Each row was made from one small tree. The marks that hang from a mark follow it in brackets, in the order of their numbers. Every link used is in the known rows. Write each row's tree.
Known rows
j_49{j_620 j_700}: [ 1.030  2.462 -1.537 -0.013  1.528 -0.613  0.207  0.645 -1.894 -0.094
  2.827  3.584  0.312 -1.992  0.775  0.915  4.255 -1.484 -0.361  0.583]
j_17{j_992{j_615{j_49 j_121}}}: [-2.088 -0.418 -1.032 -1.593 -2.095 -2.441  1.203 -1.065  0.231  2.778
 -1.178 -3.308  1.040  0.037  0.055  0.413  2.640 -0.791 -1.172  1.648]
j_615{j_49}: [-0.487 -0.420 -1.098 -1.005 -0.069 -0.732  0.452 -0.299  0.637  0.343
  1.795 -2.375  1.044 -0.040 -1.271  0.838  0.946 -0.284  0.214 -1.042]
j_615{j_49 j_121{j_17 j_612}}: [-1.661 -0.386  0.049 -1.690 -1.482 -1.548 -0.124 -1.017  0.611  0.629
  3.183 -4.257  1.770 -1.684 -1.926  0.128  3.108 -1.339 -1.402 -0.736]
j_615{j_49{j_620} j_121}: [-0.361  0.939 -1.327 -2.502 -0.316  0.229  1.427 -0.303  0.040  1.494
  1.729 -1.600  1.791 -2.364 -2.292  0.484  3.259 -0.383 -1.250 -0.065]
j_992{j_612}: [-0.081  3.207 -1.352  1.160 -0.105 -1.057 -0.140  0.024 -1.180  0.372
  2.271  1.991 -0.138 -0.924 -0.811  1.166  0.855 -0.661 -1.111 -0.226]
j_121{j_17 j_612}: [-0.718  1.167  0.204 -0.040  0.325 -1.172 -1.087 -0.573 -0.900 -0.459
  3.992 -2.197 -0.084  0.124  0.886  0.712  3.132 -2.062 -0.459 -0.120]
j_700{j_194{j_615}}: [ 0.281  1.229  0.224 -0.196 -0.240 -0.174  1.451 -0.802 -0.750 -1.008
 -0.850 -0.634 -0.643  0.341  1.420  1.925  2.771 -1.183 -0.435 -0.124]
j_121{j_17 j_612{j_992{j_615{j_49}}}}: [-2.125 -1.249 -1.144 -2.180 -0.054 -1.103  0.020 -1.255  0.845  1.188
  4.823 -6.611  0.076  1.919  1.342 -0.037  5.138 -0.817  0.602 -0.227]
j_615{j_49{j_620} j_121{j_17{j_992}}}: [-2.046  0.836 -1.114 -3.272 -1.235 -0.516  0.613 -1.273 -0.106  2.926
  1.090 -4.088  0.953 -0.381 -1.242  0.593  6.025 -1.530 -1.361 -1.405]
j_992{j_612 j_615{j_49{j_700}}}: [-1.042  1.486 -1.626  1.184 -0.634 -3.621  0.401  0.304 -1.451  1.143
  3.405 -1.088  0.730 -2.307  0.311  0.326  2.387  0.160 -0.482  0.046]
j_615{j_121{j_17 j_612}}: [-1.068  1.084  0.406 -0.419 -0.925 -1.023 -0.679 -0.856 -0.767  0.054
  2.962 -2.035  0.664 -1.665 -0.329  0.466  3.199 -2.186 -1.445  0.270]
j_194{j_615}: [ 0.126  0.665 -0.218  0.929  0.092 -1.254  0.433 -0.675 -0.764 -0.291
  2.118 -0.341 -1.182  0.167  1.299  1.855  2.168 -1.694 -0.750  0.275]
j_49{j_620 j_700{j_194{j_615{j_121}}}}: [ 0.831  2.727 -0.508 -0.777 -0.319 -0.785  2.147 -0.311 -2.344  0.109
 -0.069  2.769  0.402 -3.318  0.627  1.301  6.004 -1.537 -1.743  0.592]
j_17{j_992{j_612 j_615{j_49}}}: [-2.152  1.830 -1.786  0.148 -1.719 -3.520  0.559 -0.648 -0.721  2.688
  1.130 -1.293  0.179  1.264  0.834  0.715  2.542 -0.127 -1.379  0.744]
j_700{j_194{j_615{j_121{j_612}}}}: [ 0.002  1.857  0.511 -0.187 -1.450 -1.386  1.375 -1.193 -0.991 -0.803
 -0.876  1.972  0.642 -1.326  0.416  1.197  2.918 -1.647 -2.286  1.478]
j_49{j_620 j_700{j_194{j_615}}}: [ 0.965  2.729 -0.486 -0.182  0.849 -0.716  1.684 -0.051 -2.443 -0.839
  0.811  2.889 -0.369 -1.411  2.147  1.667  5.949 -1.484 -0.631  0.071]
j_17{j_992{j_612 j_615}}: [-1.466  3.237 -1.488  1.235 -1.155 -3.122 -0.057 -0.512 -1.711  2.208
  0.828  0.667 -0.921  1.083  1.988  0.986  2.341 -1.009 -1.636  2.182]
j_612{j_992{j_615}}: [-0.334  0.105 -1.812 -1.191  0.525  0.119  0.236 -0.506  0.385  0.902
  2.090 -1.950 -0.912  1.847  1.727  0.613  2.933 -0.627  0.991  1.946]
j_612{j_992}: [ 0.177  0.244 -2.225 -1.238  0.694  1.063 -0.192 -0.754  0.680  0.230
  1.441  0.882 -0.618  1.883 -0.580  1.038  2.243 -0.822  1.041  0.158]
j_49{j_620}: [ 0.568  2.495 -1.133 -0.837  1.383  0.532  0.504  0.279 -1.367  0.315
  2.744  0.734  0.030 -0.688  0.192  1.172  3.138 -1.105 -0.404  0.632]

Which tree is each row?
[-0.924 -0.466 -2.072 -0.400  0.318 -2.589  0.286 -0.676  0.209  0.559
  3.720  0.388  0.634  0.654  1.191 -0.047  4.553 -0.412  0.564  1.318] => j_121{j_612{j_992{j_615{j_49{j_700}}}}}
[-0.327  1.067 -0.291 -2.950 -1.298  0.248  3.104 -1.017 -0.580  0.854
 -0.600 -1.920  1.278 -1.917 -1.117  1.212  4.880 -0.561 -1.667 -0.749] => j_700{j_194{j_615{j_49{j_620} j_121}}}
[-0.236 -0.561 -0.973  0.871 -0.118 -3.105  0.693 -0.726 -0.501 -0.038
  3.005  0.134  0.028 -1.052  0.443  1.330  3.391 -1.090 -0.146 -1.594] => j_194{j_615{j_49{j_700}}}
[-1.839 -1.147 -1.350 -3.019 -1.112 -0.130 -0.223 -1.659  1.802  1.190
  2.988 -3.197  1.112  0.398 -2.388  0.033  4.451 -1.068 -0.270 -1.437] => j_615{j_49 j_121{j_17 j_612{j_992}}}
[-0.928 -0.749 -2.117 -2.179 -1.054 -0.410  0.418 -1.329  1.464  0.954
  2.213  1.403  1.740  0.313 -2.753  0.020  2.716 -0.459 -0.632 -0.004] => j_615{j_49 j_121{j_612{j_992}}}
[-0.998  0.301 -1.162 -1.861 -0.617  0.300 -0.731 -1.275  0.731  0.520
  2.939 -0.655 -0.023  0.450 -0.776  0.313  4.414 -1.901 -0.500 -0.169] => j_615{j_121{j_17 j_612{j_992}}}
[-1.301  1.438 -1.218  0.266 -1.050 -2.430  0.790 -0.020 -0.793  1.455
  2.707 -3.651  0.565 -0.999 -0.065  0.626  1.292  0.456 -0.852 -0.063] => j_992{j_612 j_615{j_49}}
[-2.477  0.894 -0.351 -1.106 -2.246 -1.876  0.644 -0.602 -0.470  2.329
  2.653 -8.123  0.835 -2.598 -0.724  0.046  2.992 -0.361 -1.320 -1.129] => j_992{j_612 j_615{j_49 j_121{j_17}}}
[-1.151 -0.825 -0.600 -1.273 -1.190 -1.373 -0.039 -0.554  0.097  0.895
  2.315 -4.281  1.712 -3.084 -1.711  0.185  4.142 -1.296 -0.046 -2.578] => j_615{j_49{j_700} j_121{j_17}}
[-0.789 -0.716 -0.428 -0.899 -1.507 -1.611  1.355 -1.293  0.416  0.983
  1.155 -2.605  0.528 -1.670 -1.383  1.169  2.343 -0.867 -1.306 -1.170] => j_194{j_615{j_49 j_121}}
[-2.313  2.819 -0.727  0.699 -1.294 -2.898 -0.527 -0.669 -2.029  2.403
  1.616 -3.802 -1.392  1.337  2.448  0.867  4.293 -1.635 -1.090  0.520] => j_121{j_17{j_992{j_612 j_615}}}
[ 0.198  0.924 -1.389 -0.176  0.795 -2.242  1.343 -0.356 -1.183  0.460
  3.815  0.730  0.041 -1.653  0.563  1.341  5.463 -1.171 -0.671 -1.011] => j_194{j_615{j_49{j_620 j_700}}}
[-2.172 -2.108 -1.243 -3.468 -1.378  0.345  0.775 -1.355  1.393  2.322
  2.350 -8.754  0.430  0.117 -0.633  0.012  4.853 -0.558  0.690 -0.658] => j_612{j_992{j_615{j_49 j_121{j_17}}}}
[-1.142 -0.664 -0.594 -1.373 -1.488 -1.181  1.317 -0.392  0.102  1.595
  0.898 -5.606  1.413 -2.004 -0.675  0.125  1.584 -0.211 -0.869  1.308] => j_992{j_615{j_49 j_121}}
[-0.757 -1.003 -2.420 -1.299  0.283 -1.308  0.803 -0.388  0.739  1.172
  2.624 -1.768  0.332  0.564  0.762  0.202  4.144 -0.203  1.426  0.007] => j_612{j_992{j_615{j_49{j_700}}}}
[-0.874  0.562 -0.925 -2.159 -0.360 -0.685  0.592 -0.182 -1.056  1.320
  3.156 -3.591  1.642 -3.697 -1.533  0.152  6.262 -1.270 -0.517 -1.837] => j_615{j_49{j_620 j_700} j_121{j_17}}
[ 0.222  0.442 -0.991 -1.304 -0.126 -0.718  1.201 -0.013  0.082 -0.719
 -0.374  0.153  1.926 -1.179 -0.748  0.844  3.066 -0.019  0.715 -1.744] => j_615{j_49{j_700{j_194}}}
[-1.755  2.906 -1.243  0.389 -1.102 -1.876 -1.033 -0.957 -1.290  1.456
  1.780 -0.815 -1.081  1.399  0.484  1.253  3.837 -1.821 -0.926 -1.377] => j_121{j_17{j_992{j_612}}}
[-1.084 -1.458 -2.113 -2.368 -0.108 -0.245  1.092 -0.800  1.286  1.514
  2.217 -4.259  0.018  1.879  0.366  0.414  2.924  0.249  1.170  0.521] => j_612{j_992{j_615{j_49}}}
[-1.140  0.629 -0.596 -3.362 -0.575  0.524  1.102 -0.544 -0.197  1.711
  2.738 -6.039  1.365 -2.254 -1.734  0.414  5.016 -0.981 -0.697 -2.002] => j_615{j_49{j_620} j_121{j_17}}
[-0.203 -0.177 -0.108 -1.268 -0.739 -0.673  2.107 -1.021  0.317 -0.515
  0.107 -3.175  0.608  0.328  0.130  1.603  2.787 -0.309 -0.172 -1.906] => j_700{j_194{j_615{j_49}}}
[-0.814 -0.449 -0.161 -2.429 -1.507 -0.179  1.114 -0.589  0.214  0.139
 -0.522 -4.472  2.069 -2.925 -1.667  0.316  4.634 -0.821  0.233 -2.650] => j_615{j_49{j_700{j_194}} j_121{j_17}}
[-0.013  1.133 -1.631 -1.574 -0.102 -0.894  1.316  0.074 -0.846  1.259
  1.874  1.061  1.982 -3.586 -1.924  0.316  4.326 -0.719 -1.034 -0.296] => j_615{j_49{j_620 j_700} j_121}
[-1.481 -0.603 -0.867 -2.373 -0.873  0.634  0.185 -0.991  0.283  1.646
  1.447 -6.629 -0.653  0.065  0.913  0.256  4.699 -1.365  0.311  0.685] => j_612{j_992{j_615{j_121{j_17}}}}
[-0.291  0.703 -1.815 -1.196 -0.466  0.045 -0.277 -1.137  0.590  0.435
  1.453  3.766  0.410  0.410 -1.354  0.418  2.713 -1.249 -0.947  1.538] => j_615{j_121{j_612{j_992}}}
[-0.469 -0.534 -2.521 -1.214 -0.710 -1.676  0.108 -1.033  0.929  0.587
  2.350  4.159  1.926 -1.042 -2.099 -0.091  4.014 -0.640 -0.329 -0.100] => j_615{j_49{j_700} j_121{j_612{j_992}}}
[-1.452 -0.133 -1.600  0.007 -0.601 -4.071  0.281 -0.562 -0.550  1.845
  0.926 -0.996  0.447  0.617  1.915  0.579  3.946 -0.838 -0.227  0.959] => j_17{j_992{j_615{j_49{j_700}}}}
[-0.093  1.325 -0.360 -2.302 -0.059  0.167  2.814 -0.721 -0.757  0.386
  0.687 -2.461  0.401 -0.124  0.331  1.641  4.944 -0.340 -0.861 -1.267] => j_700{j_194{j_615{j_49{j_620}}}}
[-1.511  0.963  0.481 -1.687 -2.366 -1.003  0.922 -2.098 -0.617  0.982
 -2.506 -3.067 -0.759  0.733  1.099  1.543  5.996 -2.379 -1.529 -1.084] => j_700{j_194{j_615{j_121{j_17{j_992}}}}}
